(in the rows, 128 means zero)
Known rows, with every way that one mark hangs from another
[R [C T] [Y L]]: [113 168 159 166 104  84 107  99 120 159 133  94 144 126 111 113 145 143
 147 168 122 141 132 105 161 147 197 189 129 134 139 136 104 168 158 104
 141 153 156 175 141 123  77  60 139 118]
[Q [W J [R Y]]]: [ 96 162 147 151  99  79  81 103  93 140 137 117 160 144  87 137 159 127
 159 171 142 151 133  95 133 146 176 196 137 124 135 142 112 161 179 112
 164 148 110 137 124  86 119 160 110 111]
[T C Y]: [122 156 162 151  72  57  67 111  93 121 145 121 164 140 132 135 109 112
 151 143 103 128 118 104 155 173 214 154 136 115 135 157 149 170 168 117
 151 143 132 129 159 116 116 103 123 138]
[Q [W J [R C]]]: [ 89 167 135 144  97  99  93 112  95 142 149 109 153 138  99 115 159 143
 158 172 162 153 129  96 117 138 174 185 131 117 122 160 106 135 153  92
 152 130 127 158 121 106 118 143 117 105]
[J [B F]]: [136 126 145 127  70 106  90 118 121 141 157 118 173 148  73 152 108  96
 157 167 141 135 146  91 174 181 163 196 132 111 120 147 146 118 171  99
 144 125 133 143 152 106 120 120 103 128]
[F B [W J Q R]]: [ 92 149 162 148  75  97  66  87 127 123 151 146 143 183  49 132 102 104
 176 157 140 134 172  93 160 191 172 220 151  94 121 165 124 127 154 145
 143 147  85 131 142  88 114 141  76 117]
[F B [W R]]: [ 97 144 152 146  91  97  74 104 132 115 148 134 153 151  63 126 107  91
 188 139 137 123 164  95 152 200 189 197 142 104  90 174 120 133 159 153
 137 146 113 135 132 101 112 131  81 134]
[T [W Q]]: [117 183 131 165  89  79  89 111 125 135 132 133 152 144  87 125 118  95
 147 134 110 121 149  94 169 168 162 196 150 120 138 151 119 142 159 149
 136 118 104 147 155  88 112  94 117 111]
[R [C T] W]: [106 156 131 156  98  86  96 108 130 138 160 102 134 126 106 119 129 127
 155 182 161 146 163  95 143 169 205 169 105 140 106 152 100 152 153 106
 142 120 146 164 151 124  85  69 113 109]
[W R]: [109 172 137 139  97 101 100 119 118 117 128 151 158 124  83 132 136 102
 171 132 132 146 125  89 148 166 173 181 131 117 120 165 123 135 156 115
 127 132 138 148 142 115 115 117 119 128]
[F B [W [R Y]]]: [ 96 144 160 154  91  82  65  96 133 135 141 127 151 155  51 136 116  88
 180 146 129 117 166 109 160 201 189 211 146 114  99 159 107 152 175 156
 145 162 104 130 127  97 102 138  84 133]
[R W]: [125 160 135 157  93  79  87 124 130 137 154 110 151 132  96 139 117 106
 156 158 135 132 157  88 155 181 196 172 116 138 115 154 114 157 172 125
 149 120 131 140 154 101 113 108  98  99]
[W [J B] Q]: [128 141 166 142  66  85  75  97 112 144 144 126 154 171  76 152 105 110
 157 161 143 150 144  88 167 167 151 220 127 112 152 129 137 116 170 103
 151 122 102 138 167  94 125 128 100 105]
[T C [W R] [Y L]]: [100 187 154 194  93  58 108  85 105  99 121 117 170 124 121 119 123 109
 152 118  94 108 129  97 186 161 206 149 182 102 160 191 152 168 149 154
 136 163 123 133 147  93 107  87 115 121]
[B [F [W Q R]]]: [109 163 129 135  67 123  87 108 134 117 162 160 145 172  63 122 124 117
 148 162 143 125 162  93 185 186 159 201 165  95 127 174 132 134 142 126
 115 126 101 143 133  83 104 123 109 141]
[L S Y]: [120 172 151 134  98  97  85 110  95 148 137 145 165 148  92 123 111 109
 166 155 140 139 125  90 155 169 167 184 111 121 131 148 114 140 167 139
 160 136 157 172 134 124 119  92 108 114]
[J B]: [137 129 158 137  80  85  84 114 121 136 139 110 166 135  85 151 109  93
 171 139 145 135 138  90 160 178 169 198 117 121 117 137 138 118 178 111
 146 121 135 140 154 107 125 114 105 120]
[T C [W R]]: [102 179 137 174 100  74 104 102  99 103 117 133 161 119  94 121 126  91
 171 121 121 135 131  96 168 176 182 151 154 111 138 166 126 134 159 153
 148 147 117 134 151  96 107 111 101 131]
[Q [W R]]: [104 165 129 126 102 100  91 120 112 118 140 123 160 122 100 129 153 120
 173 149 146 142 126  83 129 154 174 177 139 116 113 171 128 144 170 117
 138 120 134 147 127  88 124 134 115 132]
[R [C [T Y]]]: [ 98 158 145 149  81  81  80 106 112 138 153 119 147 132 122 116 129 127
 148 169 130 139 145 108 132 152 201 177 118 123 114 152 124 157 140  88
 133 129 146 161 149 142  96  62 146 129]
[R [W J Q]]: [117 169 143 160  79  77  79 108 123 146 160 122 141 166  85 143 113 121
 144 177 137 142 163  86 165 172 183 196 126 131 144 144 117 154 168 118
 152 119 103 139 163  89 114 120  94  86]
[R C Y]: [117 168 151 157  88  79  79 118 115 175 135 100 141 136  92 120 141 122
 142 161 120 126 125 127 142 164 183 192 119 142 126 132  86 159 170 103
 147 144 136 162 138 132  85 108 138 107]
[C R]: [125 164 140 141 109  85  91 127 124 117 147 124 159 128  87 120 133 102
 181 163 135 134 122  75 141 147 186 176 101 135 122 132 141 145 156 107
 155  99 145 155 150 111 114  96 118 145]
[Y [L S]]: [140 175 164 166  92  97 123 112 105 140 155 118 173 133 110 119 114 120
 151 149 101 125 118  88 164 158 184 166 133 126 143 172 141 146 159 135
 160 145 171 179 135 117 117  75 115 109]
[J [B [F W]]]: [133 117 154 138  63 103  83 113 129 132 167 111 166 162  69 141 100 101
 157 165 157 122 168  95 184 191 172 202 138 103 106 142 142 120 163 118
 146 125 113 133 137  93 118 125  90 127]
[J [B [F [W [R Y]]]]]: [119 123 156 144  66  99  84  94 133 132 154 122 161 159  49 145 121  99
 162 167 153 119 166 103 190 194 163 211 149 105 117 146 132 132 169 123
 137 147  97 126 128  89 105 141  96 133]
[R C [W J Q]]: [109 173 139 164  77  83  79 107 126 161 162 106 125 165  87 124 123 139
 132 186 147 137 159 106 154 170 180 193 122 137 141 151  92 145 158 102
 145 121 108 159 159 109  93 111 107  77]
[Q [W J [R C Y]]]: [ 90 166 143 152  97  85  84 103  96 157 141 101 149 142  90 122 169 142
 151 179 150 147 129 110 123 139 176 194 136 125 130 145  92 154 168  98
 156 149 116 152 119 104 104 151 122 105]
[J [B [F [W Q R]]]]: [122 133 148 127  60 115  83  94 139 119 158 140 151 170  52 140 113 104
 160 162 161 122 167  92 193 194 147 215 156  92 125 165 144 114 155 122
 119 126  94 133 140  77 112 129  96 140]

Rows
[109 169 151 185  80  44  78 103  95 118 139 113 168 137 125 127 109  97
 146 132  96 112 139 108 170 172 210 153 152 115 140 160 143 171 163 147
 155 147 112 125 156 103 116  95 115 123]	[T C W Y]
[ 88 179 130 165 100  76  95  77 123 117 124 155 146 136  73 133 139  97
 164 152 122 141 159  90 171 164 165 202 150 115 145 146 119 156 159 143
 126 140  98 144 152  85  89  76 122 138]	[C [T [W Q [R Y]]]]
[108 159 150 155  93  77  84 102 112 159 139 110 139 132  98 119 143 126
 154 175 133 147 139 116 140 158 189 190 110 138 122 124  94 162 163  99
 144 145 140 163 144 132  78  78 138 127]	[R [C T] Y]
[ 95 182 141 145  76 107  93  98 112 143 136 147 129 161  73 115 138 133
 148 160 141 154 133 105 145 155 152 203 141 113 154 161 104 120 138  94
 127 132 111 160 148 115 100 122 129 105]	[W J Q [R C]]
[109 144 142 128  63 113  89  89 117 129 149 153 153 176  42 153 119 109
 157 179 151 150 150  88 179 173 132 219 150  93 162 157 147 108 156  95
 129 132  94 138 154  89 115 142 100 121]	[W [J [B F]] Q R]
[123 183 149 173  91  73  89  95 151 175 144  85 122 150  93 120 139 144
 127 175 117 107 143 115 185 170 189 198 146 146 159 159  92 180 175 126
 126 140 124 166 148  95  69  86 123  88]	[R C [W Q] [Y L]]
[114 166 162 163 104  75 107  80 108  96 173 126 169 131 117 115 124 118
 172 194 115 123 136  69 154 125 208 163 113 128 145 158 184 174 138 115
 158 123 160 171 140 119 103  34 129 159]	[C R [T [Y [L S]]]]
[121 172 139 153 102  62  69  96 146 133 156 115 132 149  66 134 139 107
 163 194 128 112 146  89 170 163 189 192 112 152 146 129 126 182 180 128
 148 108 106 143 155  80  84 105 110 134]	[C [R [W Q] Y]]
[102 179 145 144  78 101  90 101 110 127 131 165 144 161  70 136 131 116
 159 151 133 158 136  87 154 158 155 205 143 106 155 156 127 129 150 110
 132 130 105 144 153  96 116 131 116 116]	[W J Q R]
[ 83 143 158 162  82  99  75  98 118 140 155 117 144 165  59 115 112 112
 173 163 153 133 168 110 137 184 189 203 137 104 102 164  99 122 143 129
 154 156 108 145 129 119 106 140  80 106]	[F B [W J [R C]]]
[110 170 147 142  77 101  81 101 138 111 140 154 135 158  77 115 126 116
 162 130 145 129 154  94 172 183 166 204 150 102 123 166 124 136 145 140
 118 122  99 137 134  79 108 116 110 135]	[F [W Q R]]
[ 98 162 137 144 101  96  91 113  94 125 145 124 163 139  94 132 151 129
 166 160 154 155 131  81 125 142 174 187 133 113 125 154 125 139 164 105
 157 130 121 142 129  91 129 153 104 111]	[Q [W J R]]
[105 154 144 165  71 104  89 107 110 138 160 139 159 175  58 129 134 118
 145 180 142 135 168 105 174 171 174 202 152 104 130 139 117 152 150 118
 155 158  92 134 125 100 107 150  98 116]	[B [F [W J [R Y]]]]
[106 136 153 154  73  93  90  90 105 145 143 131 167 161  43 158 133  99
 159 180 143 146 148 102 172 170 153 217 144 113 148 132 127 130 171  93
 154 165  98 132 141 105 110 158  99 113]	[W [J [B F]] [R Y]]
[ 90 156 145 178  81  64  80  96 111 145 173  99 142 148 113 126 124 137
 138 202 152 145 178 103 138 154 216 175 112 133 124 147 112 169 144  91
 155 135 121 152 153 135  93  81 115  89]	[R [C [T Y]] [W J]]
[127 157 135 136  61 113  78 119 130 135 171 141 150 180  76 125 109 119
 139 169 135 124 163  94 184 185 168 203 154 102 125 156 132 144 151 125
 134 120 103 145 140  85 109 114 108 130]	[B [F [W Q]]]
[ 93 171 149 168  89  85  91 103 100 161 129 123 144 146  72 122 153 126
 149 164 136 149 131 121 136 151 172 200 130 128 145 137  88 144 155  94
 151 161 116 156 134 131  93 136 127  97]	[W J [R C Y]]
[111 156 140 152  76 105  87 110 127 134 156 141 156 162  61 128 134 110
 150 166 135 124 159 106 180 184 173 197 156 107 120 151 117 154 155 127
 135 151 104 138 123  95 101 133 108 134]	[B [F [W [R Y]]]]
[107 150 165 148  70  78  75  76 118 142 125 141 144 168  49 158 132 104
 160 164 139 143 142 102 173 170 143 233 142 112 164 134 122 129 176 110
 138 150  84 128 152  85 105 146 111 114]	[W [J B] Q [R Y]]
[129 128 155 145  68 102  92 115 100 149 160 117 176 165  69 153 105 106
 154 180 147 150 152  88 164 168 162 204 128 107 134 128 140 118 166  90
 167 135 119 138 153 109 131 139  92 104]	[W [J [B F]]]
[ 93 181 149 156  76  87  83  91 112 161 130 141 127 165  64 122 153 131
 139 171 132 145 133 121 149 157 154 215 141 120 165 143  91 145 156  98
 131 149  99 157 145 111  84 131 132 103]	[W J Q [R C Y]]
[108 141 169 151  63  95  79  83 126 116 144 140 141 176  61 134 113 115
 165 147 168 138 165  92 177 179 158 222 145  97 134 143 132 113 150 128
 138 131  79 124 142  76 117 140  89 117]	[F [W [J B] Q R]]
[109 133 167 162  82  86  64 110 114 145 161 112 162 175  74 134  90 103
 175 160 137 135 173  96 147 186 195 205 129 107 101 138 117 138 163 140
 178 147 107 131 141 106 127 138  69 103]	[F B [W J]]
[ 91 194 120 163  91  92  99  99 132 132 126 140 136 139  73 107 136 106
 147 133 127 118 144 107 162 164 152 190 159 114 139 175  99 127 144 135
 115 125 108 164 144 103  93  94 129 113]	[T [W Q [R C]]]
[122 128 159 140  86  82  77 110  95 146 153  90 171 145  99 148 127 121
 165 170 164 151 141  81 135 152 175 201 120 119 120 129 136 129 181 102
 174 122 120 135 139  85 139 147  91 104]	[Q [W [J B]]]
[ 97 150 150 132  80 102  64  92 144 116 149 150 140 168  55 129 105  95
 181 143 133 118 164  94 164 202 172 212 153  99 106 182 124 133 161 156
 122 136  99 134 142  83 106 126  83 139]	[F B [W Q R]]
[122 159 163 160  65  90  74 108 116 139 155 132 144 182  89 122 108 126
 146 154 144 138 163  95 169 173 176 212 135 108 131 131 122 139 149 133
 157 126  91 136 145  86 118 126  98 106]	[F [W J Q]]
[ 91 172 125 166 108  88 112  97 114 101 128 146 160 118  88 126 131  93
 177 140 139 152 162  79 152 158 178 177 136 113 117 156 125 138 143 136
 138 132 125 148 147 105 107  76 113 134]	[C [T [W R]]]
[100 182 140 138  82  90  83  95 131 151 126 143 123 147  68 120 154 122
 147 155 125 128 123 121 155 171 156 208 145 124 149 162  92 148 161 110
 108 142 112 160 141 111  76 109 144 126]	[W Q [R C Y]]
[105 136 151 134  90  92  89  97  98 125 143 110 167 142  82 147 140 119
 176 161 170 151 137  81 136 153 163 197 131 108 124 149 136 121 172 103
 157 129 114 132 132  81 134 156  92 113]	[Q [W [J B] R]]
[125 136 143 147  64  89  77  98 131 147 174 116 149 178  60 159 101 112
 144 200 152 137 177  84 185 186 164 207 134 119 149 146 134 134 174 107
 149 123  92 134 165  84 112 130  80  91]	[R [W [J [B F]] Q]]
[ 83 176 135 133  75  97  84  81 128 115 145 158 128 146  97 117 141 128
 151 162 132 140 141 102 149 157 170 195 142 107 139 181 127 145 135  96
  98 126 123 162 148 119  82  71 151 143]	[W Q [R [C [T Y]]]]
[116 175 129 147  83  86  81 113 145 156 159 107 120 150  91 120 123 129
 136 173 141 122 153 106 158 180 181 185 124 138 127 168  94 148 161 113
 124 111 123 165 154 108  89  94 117  98]	[R C [W Q]]
[109 164 137 140  67 109  79  99 134 134 156 154 144 176  53 127 134 117
 142 172 129 117 162 103 190 190 160 212 167 104 135 161 123 154 155 130
 121 144  89 139 129  82  93 130 111 140]	[B [F [W Q [R Y]]]]
[111 175 152 153 107  90 103  91 104 134 146 114 166 128  98 122 155 129
 161 165 119 123 117  93 149 150 176 179 152 126 138 179 129 166 182 139
 152 155 145 164 111  84 108 118 115 125]	[Q [W [R [Y [L S]]]]]
